Known rows, with every step that occurs:
W K: [  2   2   1  -3   0  -4   6   2   1   1  -1   6   1  -2   2  -3   4  -2
  -2   1  -2   6  -3   2   2   0   5  -1   1   4 -13   3   4   5  -3   1
  -3   4   2   3   3   4  -2  -2   1  -5  10  -2  -3  -2  -2]
K E: [ -1   3  -3   1   0  -8   9   1   0   0   3   1  -1  -9  -2  -1   2  -1
   4  -6   1   5   2   1   1  -4   5  -2   1   2 -13   0  -1  13  -1   1
   1  -3  -1   5  -1   4  -3   0   5 -13  -3   1  -7   0   0]
Z D R: [ -4  -4   3   2   0  -7 -11   2  -5   5  -3  -4   2   8   2   2   7  -3
  -1  -8  -8  -7   1   1   9   3   0  -4  -3  -4   0  -1   0   3   5   0
  -2   1  -5  -5 -11  -5  -1   3  -2  -2 -10  -1  13   3   1]
V X: [-6  0 -5 -1 -2 -1 -6 -3  9  0 -1  2  2 -1  1 -3  3 -1 -2  5  3 26  5  3
  7  0  0 -3  2  1 -3 11 -4  0 -4 -2 -2 -1  1  1  6 -2 -1 -1 -1 13 -3 -2
 -3  0  2]
N D R X S: [-22  -5  -6  17  -1  -5 -24   4   2   6  -3  -9  11  -8   0   3  -7   0
  -2  12  -5  16   3   4   1   3   3   0  -4  -3   2   4  -2 -15  10   0
  -2   2  -7  11  -3  -5  -1   2   8   4 -18  -4   7   3   3]
D Z: [  1   4  -5   3   0  -3   2   1  -2   1  -6  -6  -2  -2   4   6   1  -1
   4  -1   2   3  -5   1  -6   1  -3  -3  -3  -1   2   3   3  -4   4   0
   2  -1   1  -6 -11  -2   3   6  -4   8  -3   4   6   4  -2]
U X R: [-11  -5  -8  -1   4  -3  -9  -2   9   4  -3   5   8   9  -1  -5   0  -2
  -3  10   5  26   2   1   1  -2  -1  11  -3   7  12  11  -5   2 -12  -2
  -5  -1  -3  -3   5  -1   2   2   4   0   1   4  -9  -3   4]
K W Q: [ -9  16  -3  -5  -3   7  -5  -2   2  -3   6   5   6  -1   3  -1  -5  -2
   3  12   9  14   1   9  -2   5   3   3   1   1   1   4   2  -2  -4  -1
  -2  -1   5   9   7   0  -2  -2   2 -13   2  -2 -11  -9   1]
S X U: [-10  -6 -15  -1  -1  -5  -2  -6  17   2  -8   0   0  -5   2  -6  10  -4
  -9  13   7  35   9   3   5   0  -1   9   0   3   1  15  -4  -7  -3  -3
  -1   1  -3  -7   9   1   0  -1  -2  19  -2  -1  -8   0   3]
Z D: [ -2   1   9   1   0  -6  -5  -1  -5   2   1  -2  -1   9   1   1  10   0
   1  -7  -5  -6   1  -1   5   3  -2   1  -1  -1   2   2   3   6  -3   0
  -2   2   0 -10  -8  -1   1   2  -3  -5  -8   1   5   0   0]
E K: [ -2   6   3  -6  -2  -2   4  -1   0  -2   2   0   4 -11  -1   4   1  -3
   4   4   1   5  -2  -3  -7   1   4   2   2   0 -13   2   0   8   4  -1
  -2  -1  -1   4   5   4  -3   0   4 -12   1   3  -7  -1   0]
K W: [ -4   9  -3   0  -2  -2   0  -1  -1   0   0   4   1  -1   1  -1  -2  -2
   1  10   5   5   1   3  -2   2   0   3   0   1  -1   5   3  -3  -3  -1
  -1  -1   1   2   8   1  -1   2   6 -11  -5   2 -10  -4  -1]
Z D R X U: [-19   2   4   8   1 -11 -22  -1   2  10  -7 -10   4  -2   4  -3  14  -5
  -6   4  -6  20   8   2   9   4  -2   7  -3   0   2   6  -4  -5   8  -1
  -3   5  -5  -8  -5  -5   0  -2   2   7 -13  -3  13   2   5]
N D: [ -4  -2   3   4   1  -3  -5   0  -4  -1   4  -5   1  -5   2   4  -2   6
   4  -4  -1  -2  -1   0   5   0  -1   0   1  -3   2   0   5  -9   6   0
   1  -1  -7   2  -5   0  -1   4  -4  -4 -14   0  -1   2  -1]
E K W X: [ -5  15  -6  -6  -5  -5   9  -3   3  -1   0  10   7 -10   5   0   4  -7
   1  15  11  22   4   0   7   2   2  -1   2   3 -14  13   2   2  -4  -2
  -3   0   2   4  29  10  -6   1  11 -33 -10   4 -15  -8   1]
U X R D Z: [ -7  -4 -19   6   3  -9 -14   0  -3   4  -9   3   2   1   6   6  -1  -2
   7   8   7  26   3   0 -11  -2  -6   8  -5   9  11  11  -2  -4  -5  -2
  -4  -3  -1  -9 -14  -8   7  10   1   7  -3   6   1   2   3]
N D R X: [-14   2   4  11   1  -6 -19   3  -6   4   1 -12   8 -12   4   5  -4   5
   1   1  -6  10   1   3  14   1   2  -2  -1  -6   2   0  -1  -6  16   0
   1   0 -10  13  -4  -7  -2   1   3   0 -20  -3  11   4   2]
S X V: [ -7  -7 -24   5  -2  -2  -6  -3  21   1  -7   2   4   1  -3  -1   1  -5
  -3  17   8  31   5   6  -4   2   0   0  -3   1   5  15  -4  -5  -9  -2
  -2   1  -1  -1  11  -1   1   1   0  17   0  -1  -7   0   3]
Z D H: [  1   0   2   1  -2  -9 -12  -1 -10   3  -3  -6  -1   5   5   4  12   1
   6 -11  -7  -5  -5   1  -2   4  -2  -2   0   2  12   0   6  10   7  -2
   2   3  -3 -16 -21  -1   1  11  -4 -10  -8  -4   9   0  -2]
G D R: [  3  -6 -13   1   2   0 -21   6  -4   2 -10  -6   3   0   2   2  -2   0
  10  -2 -10  -3  -3   4  13   0   1  -9  -3  -3   1  -9   0  -4  14   1
   3  -1 -10   2  -9  -6  -1   8  -4   0  -8  -1  11   4   0]
W X: [  0  -1  -8   0  -1   0   4  -1   4   1  -1   5   2   1   5  -2   4  -2
  -4   1   4  11   5   0  14  -1  -3  -4   0   1  -1   7  -2  -2  -5  -1
   0   2   1  -2  17   5  -1   0   2 -10  -3  -1   2  -3   1]
R X: [-10  10   4   7   0  -2  -9   0  -2   3   0  -6   4  -8   2   1   0   1
  -1   7  -1  13   2   2   3   1   0   3  -1   0   2   4  -2   4   2   0
   0   2   2   4   4  -2   0  -3   6   1  -3  -3   5  -1   3]
S X R: [ -8 -11 -16  -3   0  -3 -12  -4  13   2  -6   4   4   3   1  -1  -2  -3
  -2  13   5  32   6   8  14  -2   2   8  -2   3   5  15  -6   1  -9  -3
  -3  -2   1  -2   3  -2   2   1   3   8  -3   2  -8  -2   4]
Z D R X W K: [-14  16  24   4   2  -9  -7   3  -3   8  -3  -4   4   4   2   0  16  -2
  -7  -6  -9  31  -2   6   7   2   9   0  -4  -1  -8  11  -3  28   7   1
  -8   8   0  13   0  -4  -4  -1   6   7   4  -2   9   0   3]
S X: [ -5  -2 -14   0  -1  -3  -1  -3   9   0  -4   2   2  -3   1  -2   3  -1
  -2   8   4  25   4   5   6   0   1   0   0   0   3  10  -2   3  -3  -2
   0  -2  -1   0   6  -2  -1   0  -1  10  -2  -1  -4   0   1]
U X: [-7  5 -4  2  3 -3  2 -1  5  2 -1  2  6  4 -2 -6  5  0 -3  4  4 16  0 -1
 -6  0 -2  4 -1  3 11  6 -1  4 -7 -2 -3  0 -5 -1  7 -1  0  1  1  1  1  1
 -6 -1  1]
X U: [ -6  -4  -4  -1   0  -1  -3  -3   8   2  -4  -2  -2  -3   1  -3   7  -3
  -5   4   3  12   6  -1  -2   0  -2   9   0   4  -1   4  -2 -11   0   0
   0   3  -2  -8   3   2   1  -1  -2  10   2  -1  -5   0   2]
X W: [-5  9 14 -2  1  3  7  0  3  0  1 -2 -3  5 -4  1  4  1 -3 -5  2 20 -2  2
 -7 -1  4  3 -1 -1  3  4 -4 16  3  1 -3  2  1 10  4  0 -1  0  1 14  6  3
 -6 -1  1]
Q W: [ -5   3 -17   8   0  -1   0   0   7   0   0   6  -1   0   2  -5  -3  -2
   0   4   1  -3  -2   5  -2  -2   1  -1   0  -1   3   0   5   3  -8   1
  -3   0   3   4   9   1   1   0  -4   2   3   2   4  -2  -1]
N D Z: [ -2   1  -4   6   1  -6  -3   1  -6  -1  -2 -11  -1  -6   6  10  -1   4
   8  -5   0   0  -5   0  -1   1  -5  -2  -1  -3   3   3   7 -12   9   0
   4  -2  -5  -4 -16  -3   2  11  -9   5 -15   3   6   6  -3]
D R: [-2 -5 -3  1  0  0 -5  3  0  3 -4 -1  3  0  1  0 -3 -3 -2 -2 -3 -1 -1  2
  4  0  2 -5 -2 -3 -3 -4 -4 -1  8  1 -1 -1 -6  7 -2 -4 -2  1  2  1 -3 -1
  8  3  0]
A Z: [  2   1  -6   0   1   2  -5   1  -3   0  -1  -3  -2   3   4   5   1   0
   0  -2  -4 -23  -1  -3  -9   4  -5  -3  -3  -2  -8  -3   5  -6   4   0
   0   0  -4   0 -11  -2   1   6  -1  -4   3  -1   5   2   0]
A Z D: [  0   1   1   1   0  -4 -11  -1  -9   2   0  -6  -2  12   5   6  11   0
   1  -8  -8 -29   0  -4  -6   7  -6  -2  -4  -3  -6  -1   8  -1   0   0
  -2   2  -3 -10 -21  -3   1   8  -5  -8  -5   0  11   3   0]
B X: [-5  0 -8  2 -1 -3  1 -3  8  1 -5  0  2  2  1 -2 -1 -2 -1  6  5 32  2  5
  2  1 -1  0  0  3  6  7 -1  2 -4 -1 -4 -1  1 -1  8 -2 -1  3  0  8 -3  2
 -2  1  1]
U X W Q: [-16  20   7  -4   4   8   3  -3  11  -1   6   3   7   8  -4  -6   5   1
  -4   1  10  46  -1   6 -11   1   4   6  -2   2  15   9  -7  22  -5  -2
  -8   1  -1  16  10  -2  -1  -3  -2  11  15   0 -12  -7   4]

Rows:
[-11  -4 -10  -1  -2  -3  -8  -5  17   3  -5   0   1  -3   3  -7   9  -5
  -8   9   7  39  11   2   5  -1  -2   6   3   4  -5  15  -6 -10  -4  -2
  -3   1   0  -6   8   0   0  -1  -3  23  -2  -2  -7  -1   3] => V X U
[ -1  -9 -16   4   0  -7 -16   1  -8   2  -8   1  -4  -2   8  12  -6  -2
  10   3   3   7   3   1  -6  -1  -4   5  -4   6   0   5  -1  -9   2  -1
  -1  -3   4  -9 -20  -7   7   9   0   6  -4   5   7   3   1] => X R D Z
[ -9   6 -11   1  -3  -4   3  -5  12   3  -6   9   1  -2   7  -7   9  -8
  -8  16  13  27  11   1  11   1  -5   7   1   5  -3  16   0 -17  -7  -2
  -1   4   1  -5  27   8  -1   0   6 -11  -9   1 -12  -8   2] => K W X U
[ -9  -7 -27   4   0  -1  -5  -1  15   3  -4  13   4   6   8  -6  -4  -5
  -2  10   5  18   5   8  20  -5   0   2  -2   3   5  10  -1  -4 -17   0
  -6   1   6   0  22   6   2   2   2  -9   0   4   2  -7   3] => Q W X R
[-20  -1   0  11   1  -7 -22   1   3   7  -3 -13   6 -15   5   1   2   2
  -5   6  -3  22   7   2  12   0  -1   7  -1  -2   0   4  -3 -17  17   0
   1   3 -12   6   0  -4  -1   1   2   8 -19  -4   7   4   4] => N D R X U
[ -8  13   6  -3   0  -9  15   0  14   0   2   8  -2  -6  -2  -7  13  -2
  -3  -5   4  57   2   8   3  -5  14  -2   4   6 -26  19  -5  35  -5   1
  -8   1   4  19  14   6  -7   0   6   7  11   1 -20  -3   1] => V X W K E
[-11  23  -2 -11  -5   5   0  -3   3  -5   8   6   9 -12   2   2  -4  -4
   7  16  11  20  -1   5  -8   6   6   3   3   2 -11   5   2   7  -1  -2
  -4  -3   4  12  12   4  -5  -3   6 -26   2   1 -18  -9   1] => E K W Q
[-12   5   0   7   1  -2 -14   4  -1   6  -3  -6   7  -7   3   1  -2  -1
  -3   6  -4  14   1   4   6   1   3  -3  -3  -3   1   1  -5   2  11   0
   0   0  -3  10   1  -7  -2  -2   7   3  -7  -3  12   2   3] => D R X
[ -8 -14 -21   1  -1  -7 -18  -4   4   2  -5   9   0  -3   4   4  -3  -2
   4  13   5  29  11   5   8  -2   1   6  -1   7   2  12  -5  -2  -6  -3
  -4  -3   3  -2  -3  -6   3   3   3   8  -5   1  -3  -1   5] => S X R D
[-10   7   1  -3   1   1   4  -4  11   0  -2   1  -1   3  -3  -1   7   0
  -6   3   7  44   2   6   0  -1   4   3  -1  -1   6  15  -6  19  -1  -2
  -4   0   0  10   9  -2  -2   1   1  23   4   3 -10  -1   3] => S X W
[ -3  -4  -2   2   1  -5 -16   3  -8   4  -4  -6   1  11   6   7   8  -3
  -1  -9 -12 -30   0  -2   0   8  -4  -8  -6  -6  -9  -5   4  -3   9   0
  -3   1  -8  -4 -22  -8   0   8  -4  -5  -8  -2  18   5   0] => A Z D R
[ -8  -8 -22   3  -2  -8 -22  -2   1   3  -9   3  -2  -3  10   9  -3  -3
   8   9   7  36   7   3   1  -2  -3   2  -1   7  -3  15  -5  -9  -3  -2
  -4  -4   5  -8 -14  -9   6   9  -1  18  -6   3   4   3   3] => V X R D Z
[ -9  18   9  -1   5 -12  23   1   9   1   2   9   2  -3  -6 -10  15  -1
  -5  -6   5  48  -2   4  -9  -6  12   4   0   8 -12  15  -2  39  -7   1
  -9   2  -2  18  13   7  -6   0   8  -4  15   4 -22  -4   1] => U X W K E
[-17   2  -3   7   0  -5 -17   1   6   8  -7  -7   5 -10   4  -3   4  -4
  -8  11  -1  26   7   3   4   1   0   7  -3   0  -1   5  -8 -10  12   0
   0   3  -6   4   3  -4   0  -4   6  11  -6  -4   8   2   5] => D R X U
[-19  26  16   0   1  10  -8  -2   4   0   8  -6   6  -4  -1   1   0   3
  -2   4   5  43   0   8  -4   2   6   5  -1  -1   8   7  -8  20   4   0
  -4   3   6  20   7  -3  -1  -7   4  11  11  -3  -2  -7   5] => R X W Q
[-10   3 -18   7  -5  -1   0  -1  11   3  -6  12   7   5   2  -6   0  -8
  -7  21  10  23   8   4   1   3  -1   0  -2   5  -1  16   1 -15 -14  -1
  -4   3   6  -1  24   7   0   2  13 -17  -8   0 -12  -8   0] => K W X S
[ -6  16   1  -6  -4  -4   4  -2  -1  -2   2   5   5 -11   0   2  -1  -5
   5  14   6   9  -1   0  -9   3   4   4   2   2 -13   7   4   6   1  -1
  -3  -2   1   6  12   5  -4   2  10 -22  -5   5 -17  -5   0] => E K W
[ -2  12  15  -5   1  -1  13   1   3   0   0   4  -3   3  -2  -3   8  -1
  -5  -4   0  24  -5   4  -4  -1   8   1   0   3 -10   8  -1  21   0   2
  -6   5   3  13   7   4  -2   0   2   8  17   0  -9  -3   0] => X W K
[ -4 -11 -11  -2  -1   0  -5  -1   8   3  -4   8   4   5   6  -1  -1  -3
  -3   6   5  23   7   3  22  -2  -2   3  -2   4   0  10  -6  -6 -10  -1
  -2   1   3  -3  14   5   1   1   6 -11  -5   2  -2  -4   3] => W X R
[-10  -9 -11  -4  -1  -1 -17  -3  13   2  -4   4   4   5   3  -2  -2  -3
  -1  10   5  36   6   6  15  -2   1   5   1   3  -1  15  -7  -3 -10  -2
  -6  -3   4  -3   3  -2   1   1   2  12  -3   1  -7  -2   5] => V X R
[ -6  -3 -18   2  -3  -6 -12  -2  -2   3  -4  16   1   0  10   3  -5  -6
   2  16  11  21  14   2  15  -1  -2   4  -1   9  -2  13  -1 -11  -9  -2
  -4   0   6  -1  16   1   2   5  12 -22 -11   2  -8  -7   4] => K W X R D
[-16   0  -4  15  -1  -8 -27   3   5   9  -6  -9   8   3  -1   3   5  -5
  -3   8  -5  15   5   4   1   6  -1   0  -6  -3   4   6  -3  -3   3   1
  -4   5  -3  -1  -3  -7   1   0   6   6 -11  -4  14   2   5] => Z D R X V
[-12   7 -16   1  -8  -3   4  -2  11   1  -4  12  10  -7   1  -2   2 -11
  -2  25  11  29   6   2  -4   4   2   1   0   6 -15  18   1  -6 -11  -2
  -6   2   3   3  29  11  -4   1  17 -28  -7   3 -20  -9   0] => E K W X S
[-16  14  16   5   2   1  -8   3   1   5  -3  -8   4  -3  -1   2   1   0
  -6   1  -3  31  -1   6   1  -1   6   0  -4  -4   2   5 -10  16  14   1
  -4   2  -3  20   5  -7  -3  -2   7  16   1  -1   6   1   4] => D R X W
[ -7  10   9  -3   1  -4  16  -2  12   1  -5   5  -1   6  -1  -6   7  -2
  -7   1   4  57  -2   8  -3  -1   7   1   0   6  -3  14   0  22  -4   0
 -10   4   4  12  14   2  -3   2   2  16  14   2 -10  -2   0] => B X W K
[ -6   3 -24   8  -1  -1   5  -1  11   1  -1  11   1   1   7  -7   1  -4
  -4   4   4   9   3   5  12  -3  -1  -5   0   0   2   7   3  -1 -12   0
  -3   2   4   3  26   6  -1   0  -2  -8   0   1   5  -5   0] => Q W X
[ -9   4 -15  -4  -5  -8  -8  -3  -3   0  -1  17   5 -10   8   6  -3  -8
   6  20  12  27  11   0   7   0   1   7   1  10 -15  15  -2  -3  -6  -3
  -5  -1   4   2  20   5  -2   5  16 -35 -11   5 -14  -8   4] => E K W X R D
[-16  15   5  -7  -1  11  -4  -4  16  -3   7   1   4   3   0  -3   2   1
  -2   2  10  54   3  10   1   1   6  -1   2   0   2  14  -9  19  -2  -1
  -7   0   6  18  10  -3  -2  -3  -3  24  10  -2 -11  -5   4] => V X W Q
[-10   6 -10  -9  -4  -4  -1  -4   7   1  -2  13   9  -6   6   1  -1  -8
   1  20  12  31   5   3  14   0   2   7   0   6 -12  17  -2  -2  -9  -3
  -6  -1   3   1  26   9  -3   3  15 -34  -9   6 -19  -9   3] => E K W X R
[-14  -3 -14   9   0  -2  -3   0  12   4  -5   5   9   7  -6  -9   3  -4
  -7  14   6  24   3   1 -17   2  -1   6  -4   6  10  11  -3  -4 -13  -1
  -7   2  -3  -2   7   0   1   1   6   5   5   1 -11  -2   2] => U X S
[-20  -2  -1  15  -2  -8 -25   3   1  10  -7  -7   9   4   0   0   6  -5
  -5   9  -8  14   5   5   0   6   2   1  -6  -1   3   6  -4  -2   1   1
  -6   5   0  -2  -6  -6   0  -1   9   2 -11  -3  12   2   4] => Z D R X S
